(in the rows, 128 means zero)
Known rows, with every way that one mark hangs from another
[q_724 [q_340 q_557 q_659] [q_543 q_977]]: [146 166 147 129  54 138 119  77 154 154 109 132 103 139 128 112 112 117
 151 169  81 147 134 174]
[q_9 q_977]: [114 164 119  91 153 139 130 118 128  68 106 130 150 101 129 173 109 122
 124 115 102  92 105 106]
[q_9 q_557 q_724]: [118 153 163  83 118 195 121 105 131  65 107 159 148 127 129 184  83 114
 160 110 111 108  92 141]
[q_340 [q_557 q_835] q_659]: [ 91 154 155  76  75 128 139  96 170 193 145 106 137 119 122  61  91 134
 154 156  90 135 102 131]
[q_9 [q_557 [q_835 q_724]] q_977]: [ 96 147 110  90 159 142 141 113  75  71 109 128 148 131 140 169  94 158
 167  65  93 112  59  88]
[q_543 [q_724 [q_340 q_557 q_659]] q_977]: [102 170 212 121  68 125 115  93 145 154 109 105 160 133 141  80 126 117
 126 112  87 135 109 117]
[q_543 q_977]: [126 157 140  92 122 105 113 109 155  65 116 117 148  97 132 139 116 107
  98 107 103 114 112 137]
[q_543 [q_724 [q_340 [q_557 q_835] q_659]] q_977]: [101 167 204 113  62 116 119  95 137 158 117 104 152 139 143  56 124 129
 133 110  89 145 100 111]
[q_724 q_340 q_543]: [171 151 135 114  97 160  85  94 168 101 100 149  87 122 123 184 111 118
 152 188 103 113 129 196]
[q_543 [q_724 q_340] q_977]: [121 163 199 115  97 123  95 105 143  93 101 115 153 121 144 120 132 115
 113 104 101 119 107 122]
[q_724 q_340]: [160 155 152  99  91 151  74 111 190 108 105 123 126 120 126 169 111 114
 138 191 108  98 111 172]
[q_340 q_557 q_659]: [ 94 159 167  90  87 141 132  94 184 188 133 108 151 110 118  98  94 113
 141 163  85 119 117 146]
[q_557 q_835]: [123 144 129  62 118 121 109 115 161  96 133 121 123 102 128 115 100 136
 135 142 113 115  92 139]
[q_543 q_724]: [ 91 149 199  88 139 147 105 108 155 108 115 120 156  95 132 141 113 115
 121 107 105  96 107 122]
[q_9 q_724 q_977]: [114 168 149  83 138 171 141 114 110  68  99 159 166 110 129 159 102 110
 139  98 109 102 105  94]
[q_724 [q_340 q_659]]: [155 161 153 104  79 155  91 102 193 145 110 113 125 124 122 148  99 121
 135 184 105 102 130 165]
[q_492 q_659]: [122 150 152 102 134 154 107 105 176  54 103 115 135  80 109 151  96  75
 129 159 105 102 118 187]
[q_9 q_659]: [108 156 133  71 161 162 127 116 133 104 139 129 122  99 109 169  88 100
 143 123 108  96 106 157]
[q_340 [q_557 [q_835 [q_724 q_543] q_977]] q_659]: [100 141 158  91 104 108 137  81 129 213 144 104 151 122 125  65 101 134
 165 112  73 157 107 122]
[q_724 [q_340 q_659] q_543]: [163 156 135 117  85 166 102  84 169 137 105 138  84 126 120 162  99 123
 151 184 101 116 147 187]
[q_835 q_659 [q_724 q_340 q_543]]: [143 127 164 113 142 125  86  95 137 162 119 119 146 122 122 205 110 114
 152 135  81 120 103 158]
[q_557 [q_835 [q_724 q_340]]]: [134 132 155  82 111 125  87 110 156 134 129 110 139 118 131 116 107 138
 149 139 100 119  83 137]
[q_9 q_659 [q_724 q_543] q_977]: [108 172 123  86 176 200 176 105  48  79 116 185 117 118 113 178  87 103
 173  75 106 115 116 113]

Rows
[127 134 131  97 130 135 107  99 108 112 121 128 121 144 132 185  93 146
 177 114  91 129  66 145]  [q_9 [q_557 [q_835 q_659 [q_724 q_340 q_543]]]]
[151 157 136 115  65 102 108  89 130 131 119 137 101 146 132 116 125 127
 163 165  85 162  97 167]  [q_724 [q_340 [q_557 [q_835 q_659]]] [q_543 q_977]]
[ 90 175 123  83 173 211 176 115  35  55 112 174 141 140 121 202  75 117
 188  54 105 106  78  96]  [q_9 q_557 q_659 q_724 q_977]
[112 150 148  74 114  81 116 106 135 166 146 107 161 124 125 102 117 125
 155 137  88 148  74 125]  [q_340 [q_557 [q_835 q_659 q_977]]]
[146 163 137 120  43 127 123  78 145 158 117 132  93 146 131  80 112 133
 161 167  84 160 121 165]  [q_724 [q_340 [q_557 q_835] q_659] [q_543 q_977]]
[ 83 141 172  81  90 128 136  92 159 217 147  97 158 117 124  58  92 131
 156 135  79 137  96 121]  [q_340 [q_557 [q_835 q_724]] q_659]
[ 87 145 160  94  87 114 146  82 139 198 143 108 142 120 128  53  99 129
 152 116  73 153 105 125]  [q_340 [q_557 [q_835 [q_724 [q_543 q_977]]]] q_659]
[116 127 137  84 143  84 121 100 111 128 141 115 141 109 129 130 108 135
 138  87  89 143  85 122]  [q_557 [q_835 q_659 [q_724 [q_543 q_977]]]]
[117 168 197 120  85 128 109  98 144 121 105 107 153 125 140 107 123 119
 111 100  99 122 120 115]  [q_543 [q_724 [q_340 q_659]] q_977]
[130 137 171 124 117 101  98  88 127 174 122 114 159 132 127 164 122 109
 150 124  65 145  90 147]  [q_835 q_659 [q_724 [q_340 q_557] [q_543 q_977]]]
[130 135 157  83 102 128  99 105 155 160 130 103 137 120 129 103  98 140
 149 137  98 121  94 131]  [q_557 [q_835 [q_724 [q_340 q_659]]]]
[ 99 147 153  70 103 103 120 109 155 159 147 113 149 119 124 101 106 127
 154 160  89 135  70 137]  [q_340 [q_557 [q_835 q_659]]]
[108 139 112  81 184 144 141 100  48  99 141 134 113 135 122 173  83 138
 193  52  93 135  73 135]  [q_9 [q_557 [q_835 [q_724 q_543] q_977]] q_659]
[162 137 155 122 135 122  90  81 124 165 111 111 146 123 126 164 115 121
 151 107  82 133 136 144]  [q_835 [q_724 [q_340 q_659] q_543] q_977]
[ 94 136 159  88 114  89 126  94 124 168 144 115 155 120 129  97 115 125
 154 115  73 155  73 128]  [q_340 [q_557 [q_835 q_659 [q_724 [q_543 q_977]]]]]
[109 160 206 102  82 131 105  97 141 187 120 103 152 139 135  78 119 132
 157 131  92 134 102 118]  [q_543 [q_724 [q_340 [q_557 [q_835 q_977]] q_659]]]
[101 135 164  77 129  76 111 103 123 187 149  97 180 122 128 104 116 126
 157 115  76 149  67 112]  [q_340 [q_557 [q_835 q_659 q_724 q_977]]]
[108 125 152  69 147  94 109 113 136 147 145 102 160 106 126 137 102 134
 139 106  94 125  73 115]  [q_557 [q_835 q_659 q_724]]
[103 163 123  78 140 156 161 114  54  62 108 158 155 148 136 172  88 146
 176  68 105 125  58  75]  [q_9 [q_557 [q_835 q_659]] q_724 q_977]
[ 96 143 166  83 104 103 132  91 137 220 146  90 169 122 125  60 101 133
 156 113  76 149  98 110]  [q_340 [q_557 [q_835 q_724 q_977]] q_659]
[100 153 110  68 154 167 144 114  90  79 142 136  99 131 119 166  73 135
 182  97 109 114  67 146]  [q_9 [q_557 q_835] q_659]
[124 127 143  72 164  64 103 110 108 148 144  92 176 111 128 138 113 135
 139  78  91 139  78 101]  [q_557 [q_835 q_659 q_724 q_977]]
[172 158 130 124  90 135  92  91 151  76  98 144  93 124 131 163 122 115
 134 155  99 128 130 182]  [q_724 q_340 [q_543 q_977]]
[167 134 154 118 147 118  75  89 123 136 107 120 147 121 130 178 123 117
 153 109  83 133 120 153]  [q_835 [q_724 q_340 q_543] q_977]
[126 150 131  89 113 147 146  93  73  62 119 167 119 144 134 160  90 134
 170  75 104 152  83 129]  [q_9 [q_557 [q_835 q_659]] [q_724 [q_543 q_977]]]
[137 129 151 102 177 110  97  88 112 127 118 118 158  98 127 177 117 111
 139  78  84 129 121 135]  [q_835 [q_724 q_543] q_977]
[152 158 135 114  59 120 105  87 140 121 114 142  95 143 134 101 124 129
 163 171  87 156 104 175]  [q_724 [q_340 [q_557 q_835]] [q_543 q_977]]
[125 136 192 103 105 144  79 101 174 171 116 109 167 120 128 140 113 109
 153 160  78 113  89 151]  [q_835 [q_724 [q_340 q_557]]]
